What can hang from each mark:
Z_172: Z_184 Z_945
Z_543: Z_184
Z_184: Z_172
Z_429: Z_837
Z_845: Z_12 Z_837 Z_945
Z_945: Z_172
Z_12: Z_184
Z_837: Z_429 Z_845
Z_730: Z_172

Every row comes from one small tree of marks. Brackets hold a mark, then the marks that hang from it, in the order of their numbers. Every link used is in the known rows. Which tree was each row made from?
Known rows:
(Z_429 (Z_837 (Z_845 (Z_945 Z_172)))): .04  .42  .04  -.34  .15  .00  -.15  -.04  -.14  -.07  .11  .10  .22  -.25  .73  -.36  .00  -.02
(Z_837 Z_429 (Z_845 (Z_12 Z_184) Z_945)): .03  .50  -.06  -.26  .10  -.08  -.31  -.40  -.29  -.13  .19  .11  .11  -.33  .71  -.44  .03  .25
(Z_730 (Z_172 Z_184)): -.17  .18  -.30  -.29  -.07  .00  -.15  .43  -.17  .17  .26  .27  .14  -.05  .40  -.13  -.06  -.28
(Z_12 (Z_184 Z_172)): -.12  .13  -.19  -.18  -.28  -.01  -.28  -.02  -.28  .05  .41  .27  .09  -.07  .21  -.45  .07  -.32
(Z_429 (Z_837 (Z_845 (Z_12 Z_184)))): -.09  .41  -.08  -.24  .00  -.10  -.32  -.36  -.29  -.09  .17  .07  .17  -.30  .80  -.50  -.04  .04
(Z_184 (Z_172 Z_945)): -.12  .02  -.12  -.17  -.18  -.11  -.13  .38  -.13  .08  .52  .38  .12  -.14  .24  -.15  .13  -.30
(Z_945 Z_172): -.12  .26  -.19  -.25  .02  -.01  -.11  .24  -.03  .12  .22  .19  .17  -.17  .34  -.11  -.06  -.21
(Z_837 Z_429 (Z_845 (Z_12 Z_184) (Z_945 Z_172))): .04  .55  -.10  -.27  .20  -.16  -.31  -.26  -.26  -.13  .13  .09  .10  -.29  .65  -.42  .03  .22
(Z_184 Z_172): -.09  .05  -.14  -.13  -.21  .04  -.15  .19  -.17  .05  .44  .35  .08  -.15  .33  -.19  .06  -.32
(Z_730 Z_172): -.19  .28  -.22  -.31  -.06  .07  -.17  .30  -.11  .13  .31  .24  .18  -.16  .49  -.15  -.14  -.23
(Z_543 (Z_184 (Z_172 Z_945))): -.09  -.07  -.17  -.03  -.23  .01  -.17  .25  -.24  .05  .44  .42  -.03  -.09  .23  -.26  .21  -.40
(Z_12 (Z_184 (Z_172 Z_945))): -.14  .11  -.17  -.21  -.26  -.12  -.27  .13  -.25  .09  .47  .30  .11  -.06  .13  -.42  .13  -.31
(Z_730 (Z_172 Z_184 Z_945)): -.20  .16  -.29  -.32  -.04  -.14  -.13  .62  -.13  .21  .34  .32  .18  -.04  .30  -.09  .03  -.27
(Z_837 Z_845): -.14  .25  -.09  -.23  .00  .06  -.07  -.11  -.15  -.08  .20  .14  .24  -.30  .60  -.27  -.02  -.15
(Z_172 Z_184 Z_945): -.15  .02  -.20  -.25  -.13  -.14  -.07  .42  -.11  .21  .35  .31  .17  -.07  .19  -.08  .14  -.22
(Z_837 Z_429 (Z_845 Z_945)): .00  .41  .02  -.35  .09  .06  -.07  -.17  -.18  -.10  .14  .10  .20  -.30  .75  -.29  .03  .09
(Z_845 Z_12 (Z_837 Z_429) (Z_945 Z_172)): .15  .58  -.06  -.24  .17  -.15  -.42  -.10  -.03  -.01  .33  .29  -.04  -.39  .65  .03  -.14  .47

Write each row's tree:
-.05  .41  -.20  -.14  -.18  -.23  -.53  -.33  -.28  -.06  .45  .28  -.08  -.32  .62  -.26  -.10  .23 -> (Z_845 (Z_12 (Z_184 Z_172)) (Z_837 Z_429))
.04  .44  .01  -.27  .07  -.05  -.34  -.34  -.26  -.09  .19  .12  .15  -.30  .74  -.49  .00  .13 -> (Z_429 (Z_837 (Z_845 (Z_12 Z_184) Z_945)))
.06  .49  -.02  -.27  .16  -.11  -.34  -.23  -.23  -.09  .14  .10  .15  -.27  .70  -.47  -.01  .10 -> (Z_429 (Z_837 (Z_845 (Z_12 Z_184) (Z_945 Z_172))))
-.07  .40  -.18  -.15  -.13  -.13  -.53  -.38  -.17  .01  .44  .29  -.02  -.37  .51  -.21  -.18  .23 -> (Z_845 (Z_12 Z_184) Z_837)
-.12  .42  -.14  -.21  .07  -.10  -.19  -.30  -.26  -.13  .17  .08  .14  -.40  .86  -.27  -.04  .16 -> (Z_837 Z_429 (Z_845 Z_12))
-.09  .27  -.18  -.09  -.01  -.12  -.34  -.26  -.32  -.14  .32  .21  .10  -.29  .51  -.44  .04  -.07 -> (Z_837 (Z_845 (Z_12 (Z_184 Z_172))))
.05  .52  -.07  -.26  .26  -.12  -.22  -.15  -.18  -.12  .14  .11  .12  -.35  .74  -.24  .01  .24 -> (Z_837 Z_429 (Z_845 Z_12 (Z_945 Z_172)))
.07  .40  -.07  -.17  .27  -.06  -.25  -.07  -.12  -.10  .22  .22  .13  -.34  .53  -.20  .00  .12 -> (Z_837 (Z_845 Z_12 (Z_945 Z_172)))
-.07  .45  -.15  -.19  -.07  -.12  -.39  -.29  -.13  -.01  .37  .24  -.01  -.45  .79  -.02  -.20  .36 -> (Z_845 Z_12 (Z_837 Z_429))
.08  .45  .05  -.36  -.05  .08  -.23  -.12  -.03  .02  .34  .27  .07  -.33  .66  -.04  -.11  .28 -> (Z_845 (Z_837 Z_429) Z_945)
.17  .49  -.13  -.22  .15  -.21  -.41  .00  -.08  .03  .29  .32  -.08  -.29  .58  .04  -.08  .43 -> (Z_845 Z_12 (Z_837 Z_429) (Z_945 (Z_172 Z_184)))
.02  .38  .08  -.33  .06  .07  -.15  -.15  -.17  -.07  .15  .12  .23  -.27  .78  -.38  .00  .01 -> (Z_429 (Z_837 (Z_845 Z_945)))
-.13  .37  -.17  -.19  -.01  -.28  -.30  -.21  -.36  -.14  .28  .13  .11  -.29  .66  -.46  .09  .07 -> (Z_837 Z_429 (Z_845 (Z_12 (Z_184 (Z_172 Z_945)))))
